Known rows, with every step that occurs:
tage nakuvup fekar: [  2  15   9   4 -17 -10  -8   6   8   1 -15  35  32 -15   5 -10 -16  -8
 -34 -14  -6  -8  -3 -10  16  23 -29  27]
tage nakuvup kese votil reluz naroseg: [  7  12   8  23 -21  14 -21  -5  20   0  -6  13  11 -11  -5  -6 -41 -26
 -52   3  -4  -6  -4  -3  14  23 -39  39]
nakuvup kese votil loga reluz naroseg: [  4   6   7  20  -8  26 -19  -2  32  -4  14   5  12  36  -7 -10 -27 -27
 -48   1  -8  -6  -6  -2  18  15 -41  34]
fekar reluz votil kese nakuvup: [ 12  16  10  50 -19   5 -15  -2  25   3  11   5  23  -8  -6  -5  20 -17
 -45   4  10 -11  -2  -7   3  17 -33  30]
kese votil reluz: [ -3   9   8  19 -18   3 -20   1   9  -4  18   1  25  -9   0  -7  -2 -24
 -37   4 -14 -12  -8  -9  13  16 -47  24]
loga reluz: [  0   8   9  10 -13   6 -12  10   7  -6  19   1  27  14   2  -9  -2 -11
 -32   1 -13 -10  -9 -12  17  16 -33  23]
reluz votil: [  1   9   9  19 -18  -6  -9   5  13  -3  20  -1  20 -13   5  -6  -9 -15
 -40   9 -13 -15  -8 -11  -3  15 -17  27]
naroseg nakuvup: [ 12  12  10   8 -18 -11  -9  11  11   3  13  -1  43 -14   3  -8   4  -9
 -31   0 -10 -10 -17 -13  15  15 -25  23]
loga reluz naroseg: [  0   7   8  10 -12  16 -14  10  14  -7   5   1  15  10   1  -6  -2 -14
 -44  -1  -7 -10 -10 -10  20  18 -27  33]
reluz votil kese nakuvup: [ 13  11   9  53 -25  -4  -7  -1  18   3  16   1  22  -8  -2  -6  10 -15
 -41   6  -4 -14  -3  -5  -3  15 -30  29]
kese votil reluz naroseg nakuvup tage: [ 10  10   8  25 -15  12 -22   1  19  -2  12   6  31 -13  -7   2  54 -25
 -49   3  -6  -4 -16 -11  19  16 -37  35]
loga reluz votil: [  1   8   9  23 -15   9 -13   4  13  -6  32   1  23  14   2  -5 -14 -16
 -40   8 -12 -11  -9 -12  -1  15 -21  27]
tage nakuvup: [  3  14  10   7 -20 -12  -9   8   9   1  -3   4  25 -13   5  -8 -12  -9
 -34   1  -8 -14  -6  -9  16  22 -26  27]
fekar reluz naroseg: [ -1  13  10   2 -11  10 -18   9  22  -4 -11   1  14 -16   1  -7  13 -14
 -48  -3   6 -10  -8 -12  24  21 -26  35]
nakuvup kese votil: [  5   7  10  16 -17  -5  -8   1  10  -2  15   3  25 -10  -3 -13 -22 -22
 -36   8 -13  -7  -5  -4   7  15 -32  24]
naroseg votil kese nakuvup: [ 12  10   8  62 -24  -7  -7   0  19   0   8   0  23 -12  -5  -7   9 -13
 -29   3   1 -13  -3  -5  36  16 -41  27]
nakuvup naroseg votil reluz tage: [  5  10   7  61 -15  14 -19   4  15 -12   1   9  28 -17  -5  -2 -72 -16
 -42   6  -8  -4  -9 -14  49  19 -47  30]
votil reluz tage: [  1  10   9  42 -19   3 -19   9  13  -8   1   6  25 -10  -2  -6 -38 -11
 -34   1 -18 -10 -11 -12  20  19 -48  27]
votil reluz tage nakuvup kese: [ 10  14   9  47 -23   2 -19   5  16  -2  -8  17  23  -7  -7  -7 -81 -10
 -37   1 -14  -4  -5  -7  17  24 -43  32]
nakuvup fekar reluz votil loga: [ -2  14   9  14  -6   9 -22   1  34  -1   4  35  28   9   2  -9  -7 -15
 -44 -14   1  -7  -4 -13   9  17 -33  29]
reluz tage nakuvup: [  4  15   9  36 -23 -10  -9   7  14  -3 -13   8  25 -13   1  -5 -49  -8
 -34   4 -11 -15 -10  -9  18  24 -31  28]
votil kese: [ -2   9   9  38 -22  -6  -8  10  10  -3  13  -1  25  -9  -3 -11   1 -12
 -31  -2 -12 -11  -7  -9  14  15 -42  26]
kese votil loga reluz naroseg nakuvup fekar: [  9  10   6  17  -6  22 -21  -2  33   1  10  32  40  29  -2  -5  -4 -25
 -47 -16  -1  -5 -15 -10  20  14 -42  32]
nakuvup naroseg votil loga reluz: [  4   9   7  30  -7  21 -18   4  25  -9  21   3  28  30  -2  -7 -39 -17
 -39   3  -3  -6  -6 -13  50  15 -41  27]
fekar reluz tage nakuvup kese votil: [  9  18  10  42 -16   5 -17  -4  25   0 -11  17  27 -10  -9  -5 -63 -21
 -42   8   1  -5  -5  -6  17  25 -39  29]
loga reluz tage: [  2   8   9  39 -14   7 -12   9  12  -9  10   6  28  14  -2  -6 -38 -10
 -33   5 -17 -10 -12 -12  19  17 -38  25]

Rows:
[  8  16  10   5 -17  -1  -7   8   6  -1  -7   7  31 -14   4  -7 -32 -11
 -45   3  -2  -7  -4 -11  21  23 -26  28] -> tage nakuvup naroseg
[ 10  13  11  10 -20  -9  -8   7  11   2  -3   9  25 -10  -1 -12 -38  -9
 -34   2  -9  -7  -3  -5  12  22 -24  29] -> tage nakuvup kese
[ -1   9   8  48 -19   6 -20  -1  14  -7   9   6  25 -10  -3  -4 -37 -23
 -38   7 -18 -12 -11 -10  16  17 -52  25] -> kese votil reluz tage
[ 19  11   9  27 -14  -1  -6   1  13  -2  -2   2  31 -17   2  -6 -11 -14
 -41   8   6  -8  -1  -7  43  18 -26  27] -> kese nakuvup naroseg votil
[ 10   9   7  23  -7  22 -21  -1  33  -3  22   6  33  34  -7   0  52 -25
 -46   2  -5  -4 -16  -9  24  14 -38  34] -> kese votil loga reluz naroseg nakuvup tage
[  0  20   9  48 -18   6 -16  -2  24   2  -3  40  28 -11  -5  -4 -21 -15
 -46 -13   8  -5  -2 -12   3  22 -35  33] -> tage nakuvup fekar reluz votil kese
[ 12   8   9  66 -20  -7  -7   0  18  -3   9   6  23 -10 -10  -5  64 -11
 -30   7  -1  -6  -1  -5  39  17 -38  29] -> naroseg votil kese nakuvup tage
[  4  15   9  34 -18  -8  -8   6  13  -2 -23  40  34 -15   1  -6 -53  -7
 -35 -11 -10  -8  -6 -10  17  25 -35  28] -> reluz tage nakuvup fekar
[ 18  12   7  28 -11   4 -12  -1  27  -1  -2   2  28   5   1  -8 -14 -14
 -40   5   5  -9   0  -6  48  17 -34  27] -> kese nakuvup naroseg votil loga
[ 12   8   6  64 -15  20 -12  -3  25  -3  -5  35  20   9  -8  -5   3 -16
 -43 -12   8  -6  -2  -6  41  18 -44  37] -> loga reluz naroseg votil kese nakuvup fekar
[ 17   9   8  19 -17   4 -10   0  21   3   9   4  32 -15  -4  -7 -16 -25
 -47   3  -4  -5 -14  -4  10  15 -24  33] -> reluz naroseg nakuvup kese votil
[ -1   7   7  47 -10  15 -18  -2  28  -8  17   3  27  37  -5  -6 -39 -23
 -35   6 -17 -13 -12  -8  21  15 -53  23] -> kese votil loga reluz tage
[ 11  10   8  18 -15   9 -21  10  17  -3   6   8  30 -13  -4  -1  54 -14
 -46  -4  -7  -2 -15 -13  24  17 -32  38] -> votil reluz naroseg nakuvup tage
[ 12  11  11  12 -15 -12  -9  12  10   0  16   4  44 -11  -2  -5  58  -9
 -31   2 -11  -4 -14 -13  18  16 -23  26] -> naroseg nakuvup tage
[ 16  10   8  23 -10  13 -19  -1  29   3  36   6  45  39  -8 -10 -28 -24
 -35   0 -10  -3 -14  -6  15  11 -41  24] -> naroseg nakuvup kese votil loga reluz
[ 10  18  10   4  -9   0 -17  10  17   4  -2  35  54 -16   1  -9  12 -10
 -36 -18   6  -2 -12 -16  21  18 -31  25] -> naroseg nakuvup fekar reluz
[  1  15  10  33 -12   2 -16  10  19  -6  -8   7  28 -11  -2  -6 -24 -11
 -36   1  -4 -10 -10 -13  24  21 -37  26] -> fekar reluz tage
[  1  14  11  30  -9   2 -15   9  18  -6 -18  38  35 -14  -2  -8 -29  -9
 -36 -14  -3  -3  -7 -14  24  22 -41  27] -> nakuvup fekar reluz tage
[ -2  12   7  26  -8  15 -24   3  42  -6  -9   2   8   2  -2  -6  -1 -16
 -44  -2  10 -13  -8 -11  51  19 -34  36] -> fekar reluz naroseg votil loga
[  0  14  10  16 -13   3 -17   4  21  -3  14   2  22 -13   1  -5  -1 -16
 -44   6   1 -11  -7 -14   4  18 -21  28] -> fekar reluz votil
[  5   6   8  22 -16  16 -21  -1  18  -4   6   6  12 -11  -5  -8 -27 -28
 -50   2  -9  -4  -5  -4  12  17 -41  36] -> nakuvup kese votil reluz naroseg
[ -2   7   7  19 -17  14 -21   0  16  -5   4   1  12 -14   0  -5   0 -27
 -50   3  -8 -12 -10  -8  16  17 -42  34] -> kese votil reluz naroseg
[ 18   9   8  16  -9  21 -20   8  34   1  15   7  32  35  -6  -9 -28 -14
 -44  -8  -4  -2 -14  -7  22  14 -32  35] -> votil loga reluz naroseg nakuvup kese
[ 11  12   8  16 -19   9 -21  10  19   0   5   4  30 -16   1  -4   2 -15
 -46  -7  -5  -8 -18 -13  21  17 -34  35] -> votil reluz naroseg nakuvup
[ -2   6   6  17  -9  23 -20  -1  30  -5  13  -1  14  33  -1  -6  -3 -26
 -47   1  -7 -13 -10  -7  21  15 -43  33] -> kese votil loga reluz naroseg
[  8  13  10  16 -21  -7  -8  -3  12   3   4   7  24  -9  -3 -10 -37 -21
 -38   8  -8  -8  -3  -2   8  21 -30  28] -> tage nakuvup kese votil
[ 13   8   8  60 -18  11 -10  -2  17  -2  30   9  24  21 -10  -1  56 -16
 -41   9  -5  -4  -1  -7   1  15 -34  32] -> loga reluz votil kese nakuvup tage
